Each row was made from one path, in order. Every step used is in the known rows, and no mark comes twice. Write each row's path.
Known rows
v-x-y-h-d: [ 39 -31  24  14   6   5  -8  17  11  -2  17  16 -17   0  -8 -18  13  -2
 -12  -2  46   6  11 -54  44]
h-d-x-y: [ 49  26  18   3  17   3  13  28   4   5  16  22 -21   2  -9 -37   9   3
 -15 -10  35  -4   3 -44  58]
h-v-x: [  2   4  25   3  38 -10  18  -7   6  17  17  26 -14  -8  19 -18 -22   2
 -16   0  26   6  16 -26  30]
x-d: [ 40  21  16  17   3 -17   9 -12   0  12   8  23 -15 -12   9  -2  15  15
 -24 -20  32   2   8 -26  20]
a-y: [ 29 -16  20  17 -20 -16  24  -5 -18  16  12  31  -7 -16  14 -31  -5   4
 -12 -19  15   3  15 -26  40]
c-x-d-h: [ -7  10  11  19 -24 -19   1 -11   1  20  13  42 -18 -13  10 -16  16  24
 -11 -24  24   9  16 -25  11]
c-x-d-h-v: [-22  23  18  11   8 -33   6 -11  23  28  14  37  -9 -11  21 -14   7  24
  -7 -10  22  10  23 -18   8]
w-y: [  8  35  16  15  10 -23  26  -2   2   5  10  16 -14 -14 -11 -16 -38   4
 -18 -18  17   2   6 -24  49]
a-y-x: [ 38  13  30  15 -13 -16  27 -16 -16  23  13  45 -15 -21  12 -48  15   4
 -12 -17  10   2  19 -18  49]
c-x: [ -4   8   7  21 -19 -27  10   3  -5  16  17  34 -15 -14   9 -28 -12  15
 -14 -19  23   7   9 -24  32]
h-d-x-c: [ 20 -26  14   5  -1 -11  14  18  -9  11   4  29 -38  18  -5 -17 -28  -1
 -13   9  21   4  14 -34  42]
y-h-d-x: [ 41 -12   6  -3  -8 -16   8  15   1   4  15  16 -23   8 -11 -15 -10  -1
 -18  -1  42  11  10 -47  45]
d-x: [ 34  30   6  -2  -2  -4  22   4 -13  12  15  27 -22  -4   3 -29  -9   4
 -15 -21  25   6   4 -34  46]
y-x: [ 25  46  22  15  -3 -21  20 -21   0  18  13  34 -22 -14   2 -35   7   7
 -14 -17  23   4  13 -15  44]
a-y-x-d-h: [ 36  18  34  12 -18  -7  19 -31  -8  26   9  55 -19 -19  13 -37  41  13
  -9 -23  11   3  26 -20  29]
h-y-x-c: [-21  -8  19  25 -21 -33  10 -28   4  25   4  25 -29   3   4 -23   0   0
 -12   0   0   6   8 -10  40]
a-y-h-d-x-c: [ 36 -73  16   2 -29 -13  10  25 -15  12   4  30 -26  15   1 -20 -11  -7
  -5   9  19  14  22 -51  47]
a-l: [ 14  30  16  23   8 -21  16 -18   2   0   6   8  -4  -8   7 -10 -21   4
  -5  -6  29   6  -2 -24  30]
x-d-h: [ 14  16  17  17 -15 -13   7 -27   4  14   8  30 -17  -9   4  -8  13  15
  -9 -24  26   5  16 -23  13]
v-h-y-x-d: [  7  30  16  19  -1 -41  18 -29  17  19   5  41 -25 -12  -1 -20  61  12
 -28 -18   3   4   6 -17  28]
w-y-h-d-x: [ 34  11  10  -7   9 -18  20  24   6  -1  13  12 -25   4 -25 -14 -31  -3
 -24  -2  34   8   8 -48  59]
x-y: [ 29  33  18  21  -2  -7   8   4   6   8  15  16  -6 -12   0 -29  13   7
  -4 -26  26   2   3 -31  47]
c-x-d: [ 21  15   9  18  -6 -23   4   3  -3  18  11  35 -17 -16  17 -12  19  24
 -24 -21  31   5   8 -27  18]
a-y-h: [ 34 -35  15  15 -39 -24  10  -2 -12  12  13  23  -1 -14   9 -21   2   0
  -6 -17  23  15  16 -39  39]
c-x-y: [ 10  25  12  24 -13 -14   3  18   6  13  19  29  -7 -16   6 -38  15  15
  -5 -26  24   4   3 -32  44]
y-h-d-x-c: [ 23 -41   8   2 -20 -18   2  18   0   7   5  19 -32  21 -11  -8 -20  -4
  -6  10  30  15  16 -47  40]
y-h-d: [ 23 -24  12  17 -16 -30   1   0  10   3  12  11 -16   2 -10  -6 -13   1
 -15   1  43   9  15 -36  33]
d-h-v-x: [-25  -1  27   3  21  -6  17 -22  10  19  17  33 -17  -5  12 -22 -22   2
  -2  -2  21  10  24 -24  22]

Which path is each row?
[ 47  48  12   1   5   8  15  19  -3  10  17  21 -14  -7  -1 -40  19   5
  -7 -28  25   3  -2 -42  58] -> d-x-y
[ 22 -19  32  19 -26 -18  20 -12 -18  26   2  47 -24  -8  14 -39   5   0
  -2  -7  -2   7  25 -18  45] -> a-y-x-c
[ 16  23  31   6  46   3  13   7  16  14  18  21  -5 -11  16 -28   5   3
  -8  -8  27   3  10 -35  43] -> h-v-x-y
[  8  15  24  21 -15 -22  15 -17  -1  21   2  36 -31  -1   2 -26  -4   3
  -3  -7  10   9  19 -13  40] -> y-x-c
[ 22  33  21  17   2 -27  11 -31   9  23  10  26 -23 -13   9 -17  41  12
 -34 -14  20  -1   2 -13  30] -> h-y-x-d
[ 36  46  13 -10  19 -12   6  21  25  14  19   7   2  -2   5 -28  20   3
   1 -11  33  16   6 -49  55] -> d-x-y-h-v
[ 17 -14  11  23 -19 -24 -11  29  19   6  19  19  -9  -4  -7 -26  14  11
  -7  -6  42   9  10 -46  43] -> c-x-y-h-d
[-46 -14  21  25 -42 -29   8 -42   9  27   5  33 -32   6  -3 -27  -1  -1
   2  -4  -7   9  16  -8  33] -> d-h-y-x-c
[ 13  18  10  12 -11 -29  16  -1   9   2  11   6  -9 -12 -16  -5 -30   1
 -12 -17  26  13   8 -36  47] -> w-y-h
[  7 -25   9   7  -3 -26  21  20   1   7  -1  44 -41  19 -14 -19  -8  -1
  -7   3   6  10  20 -38  39] -> v-h-d-x-c
[ 17 -19  12  -2  -3 -21  14  28   4   3   3  13 -33  16 -24  -6 -42  -7
 -12  11  21  13  14 -48  55] -> w-y-h-d-x-c
[-15  -6  13  20 -23 -25   4 -34  10  19  10  20 -16  -5   4  -4  18  12
 -18 -19  16   2   5 -19  14] -> x-d-h-y
[ 37  25  13   4  14 -11  20  32  13   2  11  37 -24   4 -19 -40  29   3
  -9 -16  19   2   8 -47  55] -> v-h-d-x-y
[ 37  -7  18  20  -9 -19  -5  15  22   0  14   6  -9   1 -14 -16  11   2
  -5  -7  45   6   9 -45  45] -> x-y-h-d
[-40 -14  10  22 -34 -27  10 -35   7  17  15  18 -16  -3  -3 -19 -11   2
  -7 -15  10   5   5 -16  28] -> d-h-y
[ 42  -4  22  10  20   8   7  -9 -11   9  10  33 -25 -12  16  -5  16  11
 -29 -18  34   1   8 -35  18] -> v-x-d
[-15 -26  27   8  26 -13  13  -4   3  19   6  28 -23   5  20  -8 -32  -1
  -5  10  13  11  22 -26  26] -> h-v-x-c
[ 55 -40  14  -4 -17 -12  15  22 -14   9  15  28 -17   2   0 -29   0  -4
 -16   0  31   9  16 -51  50] -> a-y-h-d-x
[ 28  11  28   2  54  -7  13  -7   9  18  12  28 -15 -10  26  -3   7  11
 -27  -2  34   4  15 -29  16] -> h-v-x-d
[-33 -10  14  28 -25 -47  17 -24  12  21   0  41 -32   5  -6 -26  20   0
  -5  -6 -16  12  14 -14  38] -> v-h-y-x-c
[ 17  -5  16  13   2 -34  14   9  18  -3  11   6 -16  -2 -25  -3 -37  -1
 -19   1  34   7  13 -37  48] -> w-y-h-d
[-17  23  12  22 -15 -46  24 -28  14  18  10  39 -23  -9  -8 -36  32   3
 -17 -16  -4   8   7 -15  41] -> v-h-y-x
[-31  17  19  19 -31 -27  15 -46  10  24  16  30 -23  -8  -4 -37  10   3
  -8 -14   6   4  10  -8  37] -> d-h-y-x
[ 36   8  12  -2  10  -9  22  13  -7   7  14  26 -30   5  -6 -26 -19   2
 -23  -3  33  -1   9 -34  46] -> h-d-x
[ 16  -4   8   3 -13  -6  16   7 -15  15   4  28 -30   9   3 -20 -21   0
  -5  -9  12  12  10 -33  42] -> d-x-c
[ 13  66  31  10   9 -14  25 -29  13  17   7  37 -26 -17 -10 -21   9  13
 -17 -22  13   3  18 -17  38] -> w-y-x-d-h
